Known rows, with every way that one mark hangs from another:
[Q926 Q192 [Q997 [Q367 [Q908 Q841]]]]: [-3.52 -2.17  5.33 -4.26  2.35  1.21  1.01 -1.26  0.69 -0.07  2.00 -0.53
 -5.60  1.34  1.40  0.70  3.59 -0.56  0.63  0.40 -2.19 -1.21  0.79]
[Q997 [Q367 Q92]]: [-0.09  2.44  0.59 -1.56 -2.64  1.75  0.90 -0.12 -0.46  0.02 -2.76  2.96
 -0.95  0.01  2.02  1.14 -0.68 -0.11 -0.86 -0.59 -1.71 -0.71 -0.59]
[Q58 [Q908 Q841]]: [-1.24 -0.16 -3.51  1.00 -2.14 -2.49  0.28  2.50 -1.84 -1.49 -0.06  0.98
 -0.04 -2.49  4.59  0.45 -4.54 -5.92 -1.86 -2.10 -0.31  0.41 -0.58]
[Q926 Q192]: [-1.32 -1.24  0.59 -4.05 -0.75 -0.29  2.06  1.95 -2.94  0.01  1.72  0.76
 -4.50 -0.86  1.44 -0.86  2.53 -1.45 -0.58 -0.63 -1.12 -0.63 -0.29]
[Q997 [Q926 Q192]]: [ 0.78 -0.59 -2.23  0.62  0.28  0.81 -0.54  0.74 -1.40 -0.71  0.57  2.91
 -0.94 -1.60 -0.29  0.32  1.79 -1.33 -0.45 -0.11 -0.65 -1.13  0.72]
[Q903 [Q367 Q997] Q926]: [ 3.92  2.87  2.08  0.19 -3.07 -0.31  0.29  0.55  1.71 -1.49 -2.41 -2.55
  3.82 -1.89 -5.99 -2.09 -2.21  1.94 -1.11 -0.63 -0.34  0.70 -1.16]
[Q908 Q58 Q259]: [-2.79  6.39  0.11 -0.85 -0.39 -1.67 -4.65  1.72 -1.76  2.02  3.29  1.72
 -0.86 -1.88  1.94  1.82 -0.44 -2.38 -2.42  0.73  0.07  4.36 -0.45]
[Q367 [Q92 Q841] [Q908 Q58 Q259]]: [-3.18  0.61 -5.47  3.50  4.35 -1.33 -2.64  1.09 -5.29  1.00  3.85  0.46
 -0.16  0.30  5.43 -0.39 -4.19  0.91  0.49  0.29  6.31  3.18  0.49]
[Q903 [Q367 Q997]]: [ 4.08  2.41  3.89 -2.80 -5.98  0.36  1.85 -0.17  1.47  0.20 -2.08 -0.31
  3.62 -0.04 -5.67  0.02 -2.17  1.20 -2.16  0.34 -1.17  0.93 -1.54]
[Q997 Q367 Q926]: [ 1.87  2.46 -0.85  1.54 -1.87  3.39 -1.04 -1.47  1.63 -0.76 -4.13  4.79
  1.29 -0.93 -0.51  2.65  1.23 -1.23 -2.17 -0.23 -2.93 -1.26  0.96]
[Q367 Q92 Q903 [Q997 Q926]]: [ 3.01 -1.90 -0.35  2.06 -1.30 -3.90  0.63 -1.13  3.85  2.83 -0.54 -1.79
  4.71 -0.30 -2.99  0.59  0.33  3.32  2.69  1.85 -1.44 -3.28 -0.58]
[Q926 Q192 [Q997 [Q367 Q903]]]: [-2.59 -1.75  6.93 -6.36  0.85 -0.51  1.34 -0.59  2.10  0.62  1.68 -0.76
 -4.78  1.15  0.62  0.14  6.41  1.02  0.58  0.52 -4.91 -2.65  0.78]
[Q997 [Q367 Q92 Q908]]: [-0.14  0.51 -0.81  0.15 -1.11  2.49  0.91 -0.57 -0.87 -0.71 -2.72  2.71
 -0.28  1.72  2.54  0.30 -1.08  0.07 -0.33 -0.56  0.97  0.41 -0.27]
[Q997 [Q367 Q908]]: [ 0.24  0.80  0.34 -1.10 -2.00  3.35  1.32 -0.74 -0.11 -1.14 -3.49  3.08
 -0.46  1.56  1.74  0.93  0.28 -1.09 -2.48 -0.72 -0.79  0.62 -0.02]
[Q926 Q192 [Q997 Q367]]: [-2.91 -0.51  6.94 -5.90  0.67  0.74  0.63 -0.60  0.91 -0.11  1.49  0.76
 -5.59  0.49  1.11  0.41  4.52  0.55  0.15  0.03 -3.88 -2.04  0.82]
[Q903 Q367 [Q926 Q192 Q997]]: [ 0.71  1.10  3.65 -2.84  0.62 -0.36 -0.44  1.67  0.00 -2.52  1.35 -2.66
 -0.74 -0.67 -3.80 -3.64  1.16  1.82  0.27 -0.82 -0.46  0.41 -0.28]
[Q367 Q92]: [-0.16  1.36 -1.86 -1.26 -1.48 -0.76  0.58  2.14 -3.18 -0.52  1.01  2.38
 -0.32 -0.31  2.34 -0.84 -3.54  0.39 -0.04 -0.59  1.17 -0.19 -1.57]
[Q908 Q58 Q841]: [-2.75  4.10 -1.54 -0.68  0.23 -2.25 -1.61  1.07 -2.38  0.53  3.04  0.33
 -2.24 -3.31  1.77  2.79 -2.32 -5.87 -1.90  1.74 -1.98  2.00 -2.37]
[Q903 [Q367 Q92 [Q908 Q58 Q259 Q841]]]: [ 0.38  2.27 -1.89  1.07 -0.74 -0.22 -1.19  0.80 -2.16  0.80  2.16 -1.40
  2.26  1.47 -1.56 -0.18 -4.05 -1.06  0.17  1.01  4.27  4.89 -1.66]
[Q903 Q367]: [ 3.15  2.73  1.47 -3.66 -5.10  1.10  1.62  1.62 -1.25 -1.25 -1.00  1.20
  2.30  0.65 -3.36 -0.94 -1.91 -0.15 -3.02 -0.39 -0.61  1.80 -1.69]
[Q903 [Q367 [Q92 Q841]] [Q926 Q192 Q997]]: [-0.18  0.02  1.16 -1.04  2.86 -1.40 -0.32  1.62 -1.87 -1.83  2.38 -3.58
 -0.96 -1.14 -1.69 -3.93 -0.85  3.75  1.88 -0.80  1.49 -0.66  0.22]
[Q58 [Q908 Q259]]: [-1.26  1.40 -2.25  0.87 -2.53 -2.06 -1.81  2.94 -1.41 -0.41  0.22  1.93
  0.88 -1.48  4.69 -0.17 -3.17 -3.40 -2.24 -2.87  1.17  2.11  0.79]
[Q908 Q259 Q841]: [-2.84  2.44 -2.54 -0.73 -0.23  0.29 -0.07  0.55 -0.91  3.23  3.06 -2.16
 -1.75 -0.88  1.29  4.27 -3.44 -5.40 -3.03  0.01 -0.70  2.43 -0.67]

Rows:
[ 2.09 -6.30 -1.92  4.01  1.81 -3.19  1.15 -1.80  2.73  2.36  0.38 -3.12
  3.69  2.00 -2.04 -0.97  1.83  3.61  4.68  1.98  2.60 -2.02  0.37] -> [Q367 Q92 Q903 Q908 [Q997 [Q926 Q192]]]
[ 0.07 -3.32 -1.73  3.46  2.16 -2.77  0.85 -1.67  4.32  3.36  0.76 -7.74
  3.11  0.89 -2.36  1.08  0.08 -0.52  0.51  1.15  0.54  0.63  0.09] -> [Q367 [Q903 Q926] [Q908 Q259 Q841] Q997]
[-0.10 -0.17 -1.35  3.08  1.72  2.55 -2.12 -1.89  0.24 -0.56 -1.99  3.45
 -1.03 -0.33  0.53  1.31  4.33 -1.43  0.56  0.76 -0.03  0.33  1.66] -> [Q997 [Q367 [Q908 Q58]] [Q926 Q192]]
[ 0.17 -2.48 -2.90  1.89  1.92  0.09  0.65 -1.52  0.75  1.74 -1.61  0.37
 -0.60 -0.57  1.10  1.35  4.89  1.19  1.86  0.69 -2.33 -3.70  2.04] -> [Q997 [Q367 [Q92 Q841] Q903] [Q926 Q192]]
[-2.94 -1.92  6.01 -4.63  1.79  1.34  0.67 -0.91  0.58 -0.60  1.56  0.56
 -5.09  1.61  1.51 -0.20  4.25  0.75  0.46  0.07 -1.94 -1.25  1.03] -> [Q926 Q192 [Q997 [Q367 Q908]]]
[-0.83  2.74  2.42 -1.34  1.17  0.63 -1.47  0.83  0.95 -2.90 -0.62  0.61
 -0.96 -1.47  0.65 -1.24 -0.17  0.77 -1.56 -1.40 -2.41 -1.10  0.03] -> [Q903 [Q926 [Q997 Q367]]]
[ 0.26 -4.35 -3.18  5.90  2.66 -0.73  0.52 -2.55  0.56  1.89  1.05 -2.41
  1.20 -0.05 -1.16  1.42 -3.41 -0.02  4.00  1.70  4.19 -0.72 -0.16] -> [Q367 Q92 [Q908 Q841] [Q997 [Q926 Q192]]]
[-0.60  1.65 -0.82 -1.04 -1.29  1.59  1.38 -0.33 -1.52  0.25 -2.48  2.40
 -1.27 -0.59  3.18  1.39 -1.31  0.53 -1.39 -0.72 -1.55 -1.62  0.20] -> [Q997 [Q367 [Q92 Q841]]]
[ 1.13 -3.43 -1.85  1.90  1.15  1.82  0.56 -1.90  2.15  0.39 -2.55  1.05
  0.19  1.55 -0.37  0.79  6.49 -0.45  0.74  0.58 -1.56 -1.48  1.86] -> [Q997 [Q367 Q903 Q908] [Q926 Q192]]
[ 1.97  3.22  3.12 -2.05 -0.75  0.14 -1.06  1.65  0.53 -3.31  0.11 -1.22
  2.03 -0.45 -3.94 -3.08 -1.68  1.96 -1.51 -0.98 -0.64  0.92 -0.90] -> [Q903 Q367 [Q926 Q997]]
[-3.57 -2.67  4.26 -3.45  3.36  0.62  0.80 -0.94 -0.73 -0.18  2.27 -0.02
 -5.31  1.31  2.93 -0.42  2.84  2.04  1.69  0.10 -0.56 -1.95  1.34] -> [Q926 Q192 [Q997 [Q367 [Q92 Q841] Q908]]]
[-3.19 -0.72  6.17 -5.05  1.29  0.16  0.38 -0.46  0.43  0.19  2.06  0.49
 -5.46  0.59  1.61 -0.01  3.54  1.40  1.60  0.15 -2.65 -2.15  0.62] -> [Q926 Q192 [Q997 [Q367 Q92]]]
[ 0.73 -3.70 -2.95  3.09  2.11  1.01  0.12 -1.73  1.39  0.87 -1.82  0.68
  0.40  1.78  0.43  0.26  5.12  0.77  2.94  0.80  0.19 -1.70  1.56] -> [Q997 [Q367 Q92 Q903 Q908] [Q926 Q192]]
[ 0.28 -0.39  0.89 -2.84  0.49 -2.90  0.48  1.96  1.47 -1.14  1.07 -1.83
  0.89  0.05 -0.12 -2.10  2.48  1.05 -1.15 -0.35 -3.54 -1.85 -0.68] -> [Q367 [Q903 [Q926 Q997]]]
[-1.18  1.14  5.22 -3.63 -0.23  2.07 -0.28 -0.93  1.43 -1.78 -0.25  2.66
 -1.19  1.94  1.25  0.67  0.16  0.80 -1.98 -0.15 -2.18 -0.51  0.13] -> [Q926 [Q997 [Q367 Q908]]]
[-2.36  0.84 -3.72  1.76 -1.48 -2.32 -1.20  2.23 -1.23  0.64  1.17 -0.29
 -0.07 -2.08  4.72  1.57 -4.54 -6.10 -2.07 -2.19  0.66  2.13  0.29] -> [Q58 [Q908 Q259 Q841]]
[ 0.65  0.39 -0.29  0.82 -0.53  2.96 -0.35 -1.49  1.02  0.06 -2.82  3.43
 -1.46 -1.15 -0.32  2.09  4.13 -1.28 -0.36 -0.08 -2.81 -1.74  1.57] -> [Q997 Q367 [Q926 Q192]]
[ 2.32 -0.92  1.85 -0.67 -1.74 -3.78  1.69 -0.03  4.21  1.25 -1.50 -3.86
  3.10 -1.31 -3.24 -0.74  1.88  2.04 -0.26  0.50 -3.79 -2.64 -0.76] -> [Q367 [Q903 Q926] Q997]
[ 1.43  0.17 -3.38  4.48  0.56  3.38 -1.39 -1.75  0.41 -1.03 -3.29  4.21
  2.03  0.99  0.91  1.25 -0.52  0.19  0.54 -0.02  1.57 -0.30  0.96] -> [Q997 [Q367 Q92 Q908] Q926]
[ 1.76  1.10  0.16 -1.41 -0.82 -0.03  0.63  2.35 -1.53 -2.08 -0.17 -2.37
 -0.26 -1.42 -3.58 -3.72  0.91  0.52 -0.18 -1.25  0.37  1.09 -0.62] -> [Q903 Q367 [Q926 Q192]]
[ 2.05 -3.24 -0.06  3.21  0.36  0.82  0.50 -2.07  1.53  0.19 -1.10  0.33
  1.88  0.29 -2.27  0.43 -0.07  0.86  0.69  0.76  2.19 -0.49  0.73] -> [Q367 Q908 [Q997 [Q926 Q192]]]
[ 1.97  1.15 -1.24 -0.16 -2.19  1.07  0.17  1.16 -2.04 -0.05  0.58 -0.25
  3.07  2.78 -1.92 -1.53 -3.59  1.09 -0.40 -0.28  4.62  3.95 -1.04] -> [Q903 [Q367 Q92 [Q908 Q259]]]
[-0.55 -1.27 -3.00  4.29  2.40  2.96 -1.77 -1.93  0.25  1.29 -1.17  1.88
 -0.68  1.06  1.10  1.48  2.39 -0.03  2.17  0.06  2.36  0.42  2.15] -> [Q997 [Q367 Q92 [Q908 Q259]] [Q926 Q192]]
[-2.88 -1.43 -5.18  2.68  3.72 -4.09 -1.59  0.71 -1.19  3.26  4.82 -3.96
  1.04  2.05  2.72  0.46 -0.72 -1.72  2.28  2.17  3.42  3.20 -1.12] -> [Q367 Q92 Q903 [Q908 Q58 Q259 Q841]]
[-0.01 -2.64 -1.74  3.36  0.57 -1.00  1.70 -1.70  0.12  1.58  0.50 -2.38
  1.49  0.62 -0.15  1.15 -5.77 -0.03  2.17  1.26  3.77  0.15 -1.44] -> [Q367 Q92 [Q908 Q841] Q997]
[ 2.13  2.15 -2.92  0.99  0.04 -0.53  0.11  2.25 -2.78 -2.23 -0.40 -1.82
  2.32 -1.62 -1.66 -3.38 -4.00  2.46 -0.31 -1.39  2.17  0.54 -0.74] -> [Q903 [Q367 [Q92 Q841]] Q926]
[ 2.26 -2.29 -2.15  5.53  0.63 -0.15 -0.55 -1.91  0.79  0.32 -0.84  0.84
  4.06  0.63 -1.23  0.00 -4.11  2.63  2.56  0.95  4.61 -0.44 -0.11] -> [Q367 Q92 Q908 [Q997 Q926]]
[ 3.91  0.85  0.69  1.93 -1.57  0.47  0.33  0.09  1.21 -2.16 -2.46 -2.72
  4.43 -0.12 -5.42 -2.95 -2.62  2.09 -0.57 -0.65  2.34  1.80 -0.81] -> [Q903 [Q367 Q908 Q997] Q926]
